Known rows, with every step that occurs
loma-dupi-mizo-sufil-beti: [  9.2 -40.5 -15.3  15.2  -3.2   7.0 -13.1   8.8 -22.1  35.9   5.6  14.4
 -27.6  -9.6 -23.9  22.4  17.8   3.2]
nosag-mizo-sufil-revik-dupi: [-33.6 -14.4  15.4 -26.3   6.5 -16.8 -15.9   2.0  -8.3  61.5   5.4  10.8
   0.9 -14.6 -38.0  26.8   3.9  -5.3]
loma-sufil-beti-dupi: [-27.6   5.3   0.3  27.7  12.9   0.9  -2.2  -2.3   0.4  36.9  11.2  -3.6
 -22.4 -19.0  -8.2  -8.5 -20.6 -16.2]
nosag-beti-dupi-loma-sufil-revik: [-34.4  23.1 -11.0  23.7  12.6 -14.6  -2.3 -12.8  24.0  67.9 -25.5 -10.9
   2.4 -84.7 -15.1 -38.6 -24.6   0.8]
sufil-beti-dupi: [-20.9   4.6   2.9  25.9  13.9   7.6   7.0 -12.4   5.1  15.5  15.5  -5.0
 -27.5  -2.9  -2.5   5.4 -22.1 -12.1]
mizo-sufil: [ 15.9 -12.6   1.8  -5.7 -15.9   0.2  -3.2   6.4  -6.9  44.8   2.7   1.1
  -1.4  -4.6  -6.7   9.7   3.3   0.7]
revik-dupi: [ -1.6   2.3   9.3  -8.2  19.9 -10.6   0.1   1.2  -5.5  12.1  -6.2  -4.9
  -3.5 -13.8 -20.5   1.7   5.6  -1.8]
beti-dupi-mizo-sufil-revik: [ 16.9 -32.2  -9.1  25.8  -9.8  -6.2  -2.7 -17.4 -20.5  60.6   6.1   9.2
 -17.2   4.7 -43.0   5.9  -4.0 -11.0]
mizo-sufil-revik: [  2.9   0.6   3.0 -14.5 -12.9  -1.7  -2.8   5.2  -2.4  59.6  -1.3   8.7
   4.0  10.0 -25.1   8.5  -0.9 -10.2]
beti-dupi: [  1.2  -5.5   2.5  20.7   9.5  -3.1   4.8 -17.1   1.9  21.7   4.0  -3.4
 -13.6 -21.3  -3.5  -1.4 -17.1  -8.9]
dupi-loma: [ -5.1  12.5  -7.1   4.5  -8.7   4.5   0.3  -5.9   7.6  15.4 -17.0  -6.5
   4.3 -33.1  -9.1   4.4   6.1  16.0]
mizo-sufil-beti-dupi-revik: [  2.8   3.2   2.8   9.4  -2.5  10.9  -6.3  -0.2   4.9  83.7  14.5   2.4
 -11.1  -0.7 -25.7   1.6 -20.8 -17.3]
dupi-loma-sufil: [ -9.1  11.9  -8.5   6.5  -9.2  -2.2  -9.6   4.4  -0.2  32.1 -22.0  -5.1
  10.0 -50.4 -14.8 -11.1   7.7  11.0]
revik-dupi-mizo: [ 12.8 -26.3  -4.8  12.1  13.4 -12.2  -4.7  -3.6 -25.5  -9.7  -4.2  -1.5
 -10.4  -0.8 -34.5   2.6  21.1   6.1]
loma-sufil-revik-dupi: [-17.1  15.6   9.7 -16.4  21.0 -20.1  -8.0  10.5  -8.6  46.0 -11.2   3.2
   8.2 -17.8 -44.2 -14.3   0.2 -16.8]
sufil-beti: [-24.0   8.3  -0.2   6.4   4.6  10.3   2.6   5.1   4.0  -6.3  10.1  -1.4
 -14.1  18.4   0.7   7.4  -3.1  -3.1]

Rows
[-15.5  26.3   4.9 -12.0  12.9  -8.3  -0.3  -4.7   3.2  41.0 -26.1  -4.8
   7.5 -31.3 -48.5   4.0   6.6   3.4]	sufil-revik-dupi-loma
[ 18.2 -27.3 -11.8   5.3 -18.7  -3.2  -6.9  -0.1 -22.9  37.7   1.5  12.8
  -2.8  22.6 -39.8   6.9  13.6  -2.1]	dupi-mizo-sufil-revik
[ 14.2   3.5  -2.8 -17.5  12.3   0.9 -16.8   9.6   4.7  42.8 -11.4  17.1
  13.9 -28.9 -19.7 -10.4  -3.2  -7.0]	loma-dupi-revik
[  3.1 -14.0  -3.5   2.6  16.3 -15.1  -3.8  -3.2 -22.2   7.2  -6.1   6.1
  -4.4  14.5 -52.7   0.3  15.1  -4.2]	sufil-revik-dupi-mizo
[ -9.2  -3.1   2.1   0.7 -11.0  11.1  -0.1  10.5  -1.2  39.0  12.7   0.0
 -14.6  14.5  -5.3  17.0   0.7  -2.7]	mizo-sufil-beti
[-45.6 -24.8   7.9  16.2  -1.6   3.6  -9.6 -10.3   2.2  50.9  27.9   3.4
 -30.6 -13.3  -3.1  33.1 -17.6  -4.8]	nosag-mizo-sufil-beti-dupi
[ -9.9 -23.2 -12.3  46.4   8.3   6.2   1.6 -18.1 -14.5  -6.1  17.0  -0.5
 -36.0  10.3 -16.8   5.2  -5.7  -4.2]	sufil-beti-dupi-mizo
[-30.9  20.6  -8.4  12.6  -4.5   8.4  -7.4   7.7   4.6  24.9 -10.9  -6.8
  -4.4 -34.1 -14.3  -3.4   3.5   7.2]	dupi-loma-sufil-beti
[-11.7   3.6  -1.6  26.9 -10.1  12.6   2.6 -10.9   7.9  74.4  -0.2 -10.6
 -24.3 -35.6 -19.6  19.3 -10.5   4.4]	mizo-sufil-beti-dupi-loma
[-50.4 -13.5   1.1  20.4 -10.0   8.7 -10.7 -16.1   8.6  64.0  10.8  -3.1
 -25.5 -46.3 -12.4  35.4 -10.5  10.8]	nosag-mizo-sufil-beti-dupi-loma
[ -7.8   7.8  -5.7  25.9  -1.3  -5.1  -5.3 -11.7   2.1  56.5 -16.5  -9.2
  -3.2 -69.5 -18.5 -11.5 -10.7   2.0]	beti-dupi-loma-sufil
[  0.5  15.6   6.1 -18.2  -3.1  -8.2  -2.2   0.8  -2.3  85.0 -22.9  -2.8
   7.1 -35.2 -55.8  14.6  10.2   3.3]	mizo-sufil-revik-dupi-loma
[-18.4  20.7  -3.8  17.6   2.2  -6.1  -4.8 -13.3   5.7  69.7 -19.8  -1.4
   2.1 -56.8 -36.7 -14.4 -16.5  -8.0]	beti-dupi-loma-sufil-revik
[ -7.6  -8.6   4.8  20.4  -2.3   7.6   3.4  -5.2  -0.1  60.2  18.0  -3.4
 -29.1  -4.3  -8.3  16.3 -17.5 -11.3]	mizo-sufil-beti-dupi
[ 28.4 -40.8 -12.4  12.9 -20.7  -1.2  -8.4   0.6 -25.8  20.5   2.9   5.4
  -8.5   9.0 -20.6  10.1  18.9   8.2]	dupi-mizo-sufil
[-35.8 -13.0   6.7   3.4  -2.0   6.5 -19.6  -3.5   4.8  73.0  26.1  10.0
 -10.6  -9.9 -19.0  16.3 -21.8 -10.8]	nosag-mizo-sufil-beti-dupi-revik
